What can hang from each mark
fibos: daka veza
veza: dipam fibos gasaso sigaz
daka: dipam fibos gasaso
gasaso: daka
dipam: daka zakov
zakov: fibos gasaso sigaz
sigaz: daka veza zakov

Every row comes from one small tree of marks. Brackets hold a mark, then the marks that hang from it, in alphabetical order. Every link used is in the known rows. Which tree was each row made from?
(in the rows, 128 means zero)
Known rows
(fibos daka (veza (dipam (zakov gasaso)) sigaz)): [173  84  72  80  93  95 105 127 147 161 181  84 110  95 130 113 123 147
 141 101 112 155 144]
(dipam daka (zakov fibos gasaso)): [117 117  90 100 108 109  98 119 136 153 168  80  99  90  94 104 144 181
 143 136 126 154 146]
(daka (dipam (zakov sigaz)) (fibos veza) gasaso): [135  79  56  68  95 112 113 128 124 167 173  78 109  87  80 125 141 175
 121 100 158 133 147]
(fibos (veza dipam sigaz)): [175  96  83  85 104 117  98 129 163 162 183 119 112  96 148 147 136 135
 128  87 114 160 128]
(daka (dipam (zakov fibos sigaz)) gasaso): [129  89  72  82 105 115 110 127 120 171 162  83 108  89  73 126 167 176
 125 110 146 149 137]
(zakov (fibos (daka gasaso) veza)): [128  87  61  86  86 112 101 147 146 153 164 104 114 107  86 103 158 145
 132 103 129 136 144]
(fibos (daka (dipam (zakov sigaz)) gasaso) veza): [145  62  47  70  84 113 113 127 119 154 176  84 101  94  79 106 137 166
 131  95 143 131 140]
(daka dipam (fibos veza) gasaso): [136  89  65  73  91 124 104 144 141 157 168 101 117  92  89 135 143 163
 115  96 153 123 161]
(veza dipam (sigaz (daka fibos gasaso))): [155  87  80  73 105 117  96 123 162 165 154  96 126 104 101 158 149 162
  93  89 117 159 169]
(dipam (daka gasaso) (zakov fibos (sigaz veza))): [121  99  78  79 111 112  97 106 127 168 165  80  99  95  77 129 157 181
 138 118 133 157 143]
(gasaso (daka (dipam (zakov sigaz)) (fibos veza))): [125  93  73  80  88 107 120 118 123 149 179  76 102  91  95 136 128 181
 126  96 154 131 139]
(zakov (sigaz (daka gasaso))): [126  94  63  90 102 129 104 121 148 157 157 107 102 100  84 128 160 171
 100  98 127 150 135]
(fibos (veza (dipam daka zakov) gasaso sigaz)): [185  88  81  63  96 119  72 114 152 148 187 103 101  94 129 134 103 156
 144 103 112 172 129]
(fibos (veza (gasaso (daka dipam)) sigaz)): [172 102  86  66  78 127  89 132 151 133 175 113 115  95 113 155 120 162
 130  89 134 147 129]
(veza fibos (gasaso (daka (dipam zakov))) sigaz): [168 106 101  58  69 130  79 105 126 150 174 101 121  94 116 161 119 170
 116  96 134 156 145]
(fibos (daka dipam)): [140  87  80  87  88 128 115 133 129 144 171 118 106 100 108 126 144 167
 107  89 129 122 152]
(zakov (fibos daka veza) sigaz): [135  90  60  94  96 102 120 140 144 158 177  97 106 105 101 108 162 158
 132  91 129 151 116]
(dipam daka): [129 108  89  95 101 136  97 116 142 139 175 122  95  97 115 126 135 169
 121 110 121 140 142]
(zakov gasaso sigaz): [135 121  77 101 104 117 115 134 147 164 169 109  99  82 113 120 159 173
 120 107 129 145 124]
(daka (dipam (zakov fibos (sigaz veza))) gasaso): [130  93  78  76 110 111 109 121 120 182 162  83 108  90  80 143 168 177
 126 105 146 147 145]
(sigaz veza zakov): [126 120  89  95 105 142 114 118 140 176 168 124  81  98 131 146 162 156
 106  93 125 133 152]
(sigaz (veza fibos)): [137 121  95  84  92 132  93 112 140 177 177 127 111  97 143 156 150 151
 106  92 128 144 148]
(gasaso daka): [117 120  97 101  87 133 103 123 141 137 165 129  99  98 121 137 140 157
 114 104 123 127 140]
(veza (dipam daka) fibos gasaso (sigaz zakov)): [192 106  89  65  89 143  75 108 152 171 177 106  99  95 126 163 136 163
 119  83 110 183 145]

Write each row's tree
[113 105  77  96 104 136 119 119 148 165 158  99  90 108 103 136 160 175
  82  93 129 140 165]
(sigaz (daka fibos) zakov)
[173 106  95  78  99 111  81  98 142 169 183  78 115  86 128 141 123 166
 137 110 114 177 153]
(veza (dipam daka (zakov gasaso)) fibos sigaz)
[130  93  79  91 104 113 107 130 130 161 179  92 104  95 108 121 144 158
 135 109 143 145 134]
(daka (dipam (zakov (fibos veza))))
[138  93  72  77  71 132  91 126 133 160 166 118 118 103 102 121 150 149
 106  94 126 133 160]
(veza (fibos (daka gasaso)))
[121 101  78  78  95 131  94 124 141 145 161 106 109  96  84 127 140 178
 112 112 134 131 168]
(dipam (daka fibos gasaso))
[168  80  67  79 103 118  88 125 170 160 167 101 116 104 112 147 139 141
 118  89 113 166 144]
(fibos (veza dipam (sigaz (daka gasaso))))
[178  95  83  75  92 121 102 140 154 172 162 104 102 106 112 140 163 155
 116  81 104 169 142]
(veza dipam gasaso (sigaz (zakov (fibos daka))))
[124 128  86 104  92 115 113 128 145 148 164 104  98  84 104 128 151 175
 127 108 128 139 127]
(zakov (gasaso daka) sigaz)
[174 113 102  75  83 127  82 128 159 144 165 130 111  94 132 163 128 153
 119  89 106 157 132]
(veza dipam (gasaso daka) sigaz)
[133 101  74  82  97 105 113 135 133 162 177  77 108  83 105 117 129 175
 126 113 153 129 158]
(daka (dipam (zakov gasaso)) (fibos veza))
[148  91  65  67  98 131 102 118 150 156 169  80 102 103  87 135 143 168
 125 100 137 149 166]
(dipam (daka (fibos (veza (sigaz zakov))) gasaso))
[174  87  88  68  91 105  90 130 144 162 167 101 116 104 118 130 139 156
 123  97 105 169 138]
(veza (dipam (zakov (fibos daka))) gasaso sigaz)
[146  80  63  86  90 107  97 152 153 163 165 103 112 102  96 115 155 137
 137  93 118 146 145]
(zakov (fibos (daka gasaso) (veza dipam)))
[156 104  90  80  92 129  83 128 141 162 171 132  94  88 134 130 125 152
 115 103 112 149 133]
(veza (dipam zakov) gasaso)
[168  87  76  77 108 110  83 130 163 158 172  88 119  99  98 140 145 150
 152 102 118 175 141]
(zakov (fibos (veza (dipam (daka gasaso)) sigaz)))
[122  80  61  82  86 108 100 135 132 156 167  91 109 106  86  93 147 147
 136 114 131 137 147]
(dipam (zakov (fibos (daka gasaso) veza)))
[147 120  94  70  80 136 103 123 149 150 158 108 102 102 109 156 142 174
 100  92 128 144 154]
(veza (gasaso (daka fibos)) (sigaz zakov))
[175 101  79  63  70 140  93 118 141 168 171 112 107 107 122 139 149 157
 101  79 118 160 147]
(veza (fibos daka) gasaso (sigaz zakov))
[159  76  65  73 100 124  96 124 155 149 167  92 121 104  90 145 141 160
 115  91 136 153 150]
(fibos (veza (sigaz (daka dipam gasaso))))
[132 108  76 102 106 133 118 127 146 165 159  87  86  93  91 131 160 183
 104  99 133 142 161]
(sigaz (daka dipam) (zakov gasaso))
[129 121  96  99  88 123 109 135 139 141 163 104 105  83 101 138 140 177
 126 108 136 124 152]
(zakov (gasaso (daka dipam)))
[139 106  81  61  97 117  94 107 131 160 173  94  95  92 101 139 126 197
 116 106 135 150 143]
(dipam (daka fibos) (zakov (sigaz (veza gasaso))))
[128  82  55  78  97 133 112 131 145 165 159  78  97 103  71 136 154 174
 101  88 150 135 175]
(sigaz (daka dipam (fibos veza) gasaso) zakov)
[124 103  86  96 117 128 117 121 143 178 158  86  91 107  93 158 177 177
 104  88 134 152 161]
(sigaz (daka dipam) veza (zakov fibos))
